Known rows, with every way that one mark hangs from another
fina(favo): [-25 -27 -24 -35  30  36  15  16 -20  -9 -27   1  26  -2 -13  30  -4   3
  -3 -29  -2   1   8   6  57  -4   4  -4]
fina(favo(rodukuf)): [-24 -46 -23 -35  30  38  26  13 -35  -3 -40   4  31  -6 -11  34  -3   7
 -12 -35 -23   8   8  29  72 -14  25 -12]
moma(dived(nari(gulu) rudof)): [ -8  33  12 -71   7   3  22  22 -16  29  44  44  -2  21 -39  -5  30 -20
  50 -40  46  45  -3  38  51  32  30  10]
piru(rodukuf(dived(moma) favo(fina))): [ 17 -62   8 -39 -23  27  21 -12 -22  15 -44   6  21  -5   6  27   2  42
  22 -34 -11 -67  -9   5  69   1 -13 -11]
dived(moma nari(gulu) rodukuf(favo piru) rudof): [-41 -26  18 -70 -41 -12  18  19 -32  15 -12  27  18  30 -12 -26  34  37
  27 -61   7   0  22  73  44  34  15  -9]
gulu(nari(dived(rodukuf(piru))) rudof): [-62 -30 -17 -68 -45  11  29  37 -66 -28 -32   4  35 -42 -29   9  25  54
   1 -42 -20  28  -3  82  59  -8  15  -4]
tuge(moma): [-10 -13  -5 -29  22  14   7   0 -22  18  10   6   2   5 -18  21  -5 -23
  10  -5 -10   0  10  -5  34  16 -25   9]
tuge(moma(dived(nari))): [ 14  44  17 -38  -1  13  -6   5  -8  54  44  11  -8  12 -51  10   6 -47
  28 -11  -6  22 -11  25  51  44 -23  18]
rodukuf(dived(moma nari rudof vupana) favo piru): [ 31 -18  23 -48 -55 -18  32  39 -24  22  35  25 -17  40 -11 -27  15  45
  31 -24  16 -29 -22  22  53  50 -24  -4]
gulu(rudof(dived(moma nari rodukuf(favo) vupana))): [ 12  36  10 -34 -43  36 -45  75  22 -14 -27  31  42 -13  -9 -34  47  74
  13 -54 -36  -9 -43  55  76  15   0  11]
fina(favo(rodukuf(dived piru))): [-15 -63 -27 -38  -7  22  52 -12 -70   7 -46  -9   5  -3 -17  31 -17  24
 -18 -31  -9  -8  -1  31  86   5  -4 -19]
dived(moma rodukuf(favo(fina) piru) rudof vupana): [ -2 -70  19 -52 -58  -6  -3  29  -1  -3 -41   0  19  29  -9 -13  33  64
  26 -55 -40 -42  16  50  74   8 -13 -28]
fina(favo(rodukuf(piru))): [-38 -59 -16 -48   2  20  35   3 -62  -3 -49 -17  20   1 -20  30 -20  12
 -14 -34 -34   1  24  36  86 -11  12 -20]
gulu(nari rudof(dived(moma rodukuf(favo)))): [-22   6  -4 -62 -16  38 -28  66  -8  -1 -73  53  48 -22   4  -4  53  63
   9 -62 -13 -21 -28  58  67 -25   5  10]
gulu(nari(dived(rodukuf(favo piru) vupana)) rudof): [-50 -19  15 -49 -74  16  -4  56 -64 -27 -38   2  51 -59 -23  -2  26  93
  -1 -50 -45  15  -8  64  80 -18  11  -4]
favo(fina rodukuf(dived(nari rudof) piru)): [ -7 -39 -17 -68 -11 -14  54   1 -55  16  -4  -5  -7  22 -40   3  -1  34
   7 -45  13  13  12  53  79  20  24  -2]
favo(fina rodukuf(dived(rudof))): [  7 -63 -29 -48  20   9  49   3 -27  10 -23  19   1   9 -18  20  16  23
  13 -40  18  -5  -2  32  64  -3  25  -4]
gulu(nari(dived(rodukuf(piru) vupana)) rudof): [-45 -16  -1 -58 -63  14  14  56 -56 -38 -10  -1  37 -46 -23   2  36  76
   3 -42 -33  33 -17  67  74   0  10  -7]
fina(favo(rodukuf(dived(nari vupana)))): [  8   3 -14 -19   0  40  21  25 -35   0  11   0  19 -13 -11  15  14  41
 -17 -38  -1  24 -31  25  90  30  21  -4]
vupana(dived(moma)): [ 13 -45  -9 -59 -16   3  37  36  20  16  53  36  16  24  16   6  33  13
  35   6  13 -20 -23  32  35  40  -9 -11]
gulu(nari(dived(rodukuf(favo) vupana))): [-40  -2  16 -13 -50  26 -20  46 -33 -17 -10   7  56 -47 -13  14  49  80
   7 -42 -44  11 -16  47  51  -8  21  -6]
rudof(dived(moma rodukuf)): [ -2  -7 -17 -24 -18  25 -12  28  23  -9 -28  24  19  20  -5   3  52  22
  24 -30 -29 -31 -32  50  39  17 -14  -9]
rudof(dived(rodukuf)): [-22  11 -19  -7  -7  23 -21  19  -2 -19 -40  -1  22  -6 -18   8  28  29
  18 -27 -25  -2  -9  38  43   3  -8  -1]
moma(dived(rodukuf(piru) vupana)): [  5  -1  24 -11 -68   0  -8   0 -21  -1  -2 -20  -7  -7 -30   4  17  14
  32 -12 -37   3  -3  46  76  39 -40 -34]
gulu(nari): [-38   0  -6 -46  29  12  11  22 -43  -3   9  20  16 -11  -2  30  16  11
  13 -19  21  22   9   4  45  -1   9   2]
piru(rodukuf): [-15 -27  11 -23   7  14  19   0 -43 -17 -12 -18   9 -14  -1  22 -23  -4
  31   3 -12 -10  20   1  38   6  -5  -6]
dived(nari rodukuf(piru) rudof): [-37 -13  -2 -44 -26 -27  23  17 -38  -8   0 -15  -7  21 -34 -22   3  11
  26 -25   1  23  31  73  30  43   0  -6]

Rows
[-29  36  14 -47 -24  33 -19  15 -27  16 -34  34  40 -48 -32 -11  24  29
  20 -61   8  44  -2  71  80  15  22   5]
moma(dived(nari(gulu(rudof)) rodukuf(favo)))
[-36 -43   5 -47 -11   2  -4 -12 -48   7 -51 -25  29  -7 -26  27 -24  46
   2 -39 -29 -19  44   4  81 -19  -8 -11]
rodukuf(favo(fina) piru)
[-27   2  14 -46  -7  29   4 -23 -61   7 -26  -5  41 -35 -12  22  -6  62
   8 -61  22   6  13   5  85   3  30  11]
piru(rodukuf(dived(nari(gulu)) favo(fina)))
[-22 -17  -1 -42 -41  -8  17   4 -18  -1   9 -10   5  24 -16  -7  22  15
  17 -24 -23  -3   4  70  43  61 -19 -20]
dived(moma nari rodukuf(piru))
[ 40 -32  -7 -62 -12   8  41  37   8  14  39  31   2  36  -9  -7  51  43
  20 -49  10  -4 -38  40  78  39  26  -6]
favo(fina rodukuf(dived(moma nari rudof vupana)))
[-20  75   8 -39   0  28 -30  42 -12 -16  39  17  33  -1 -20  -2  40  47
  16 -48   9  41 -24  -4  79  17  27  20]
rudof(dived(nari(gulu) vupana))
[-16  -9  -9 -51 -24 -18  21  49   3   6  41  15  13  14 -12 -28  33  27
  42 -12  27  32   6  92  18  53  20   3]
vupana(dived(nari rodukuf rudof))
[-14 -22  -7 -60 -47  35  13  77  -1 -30  12  39  45 -27  -2  -1  78  65
  11 -45 -25   9 -53  70  59  10  17  -8]
gulu(nari(dived(moma rodukuf vupana)) rudof)
[ -9 -33  25 -32 -53 -15   6   7 -34  29 -50   6 -10  10 -38 -10   0   5
  46 -25 -19 -19  23  69  48  12 -24 -19]
moma(dived(rodukuf(favo piru) rudof))
[-14  31  17 -54 -14   7   0  11 -10  48  22  33  -4  17 -47 -14  45 -35
  40 -47  22  42  -1  74  43  44   8  14]
tuge(moma(dived(nari(gulu) rodukuf rudof)))
[-10 -62  -4 -54 -64 -14  35  17  -2   9  17   6  12  22   8  -5  33  32
  29  -3 -12 -23  -4  80  43  50 -29 -30]
vupana(dived(moma rodukuf(piru)))
[ 16   2   4 -41 -35 -24  36  28 -44   1  52  -1 -28  26 -27 -18   2  29
  25 -12  31  14 -10  15  53  53 -15   1]
rodukuf(dived(nari rudof vupana) piru)
[-19 -81   3 -63 -40  -7  12  12 -10  11 -63   4  18  30 -15  -5  22  42
  25 -55 -28 -47  29  63  57   1  -9 -22]
dived(moma rodukuf(favo(fina) piru) rudof)
[-17  17  10 -33 -27  23  -5  25   9 -16  45  22  31   4   6  -9  67  40
  18 -48   2  28 -21  42  59  59  13 -14]
dived(moma nari(gulu) rodukuf vupana)
[ 15 -37 -15 -20  -2  27  17  -3 -23  -8  -3  -3  15 -18  -6  30  20  56
  -3 -35 -11   3 -19   2  98   9  10 -17]
favo(fina rodukuf(dived(vupana)))
[-14  28  34 -53 -61 -11   6  23 -28   8  31   9  -6  13 -40 -27  40  18
  44 -47  12  45   1  69  76  52   5 -13]
moma(dived(nari(gulu) rodukuf(piru) rudof vupana))
[-18  42   7 -61 -14  30 -12   9 -17  32   1  32  18 -28 -43  -7  34 -15
  17 -54  12  56 -11  71  74  35   3  16]
tuge(moma(dived(nari(gulu(rudof)) rodukuf)))
[ 13 -51  -3 -33 -53  10  31  61  28 -21  28  28  15  28 -14 -15  71  32
  41 -27 -35 -19 -41  68  20  33   9 -15]
nari(dived(moma rodukuf rudof vupana))
[-21  -5 -23 -64 -10  41  -2  40   9 -21 -43  54  40  -9  -1  -5  62  41
  13 -64   2   2 -34  55  67  -2  16   1]
nari(gulu(rudof(dived(moma rodukuf))))
[  3 -26   7 -74 -25   8  40  86   0  -5  61  52  16  28  -8   1  71  33
  39 -31   0  -5 -47  33  33   9  26   4]
gulu(nari(dived(moma rudof vupana)))
[-18 -11  -5 -43 -24   0   8 -20 -56  21 -23 -23  17  -9 -37  16 -19  60
  -5 -45   5  -7  17  13  84  17  -9   0]
rodukuf(dived(nari) favo(fina) piru)
[  5 -59 -16 -65 -15   6  58  52  14   0  36  45   8  43 -22   1  45  -1
  41 -20 -11 -28 -32  43   8  14  20   0]
nari(dived(moma rudof))
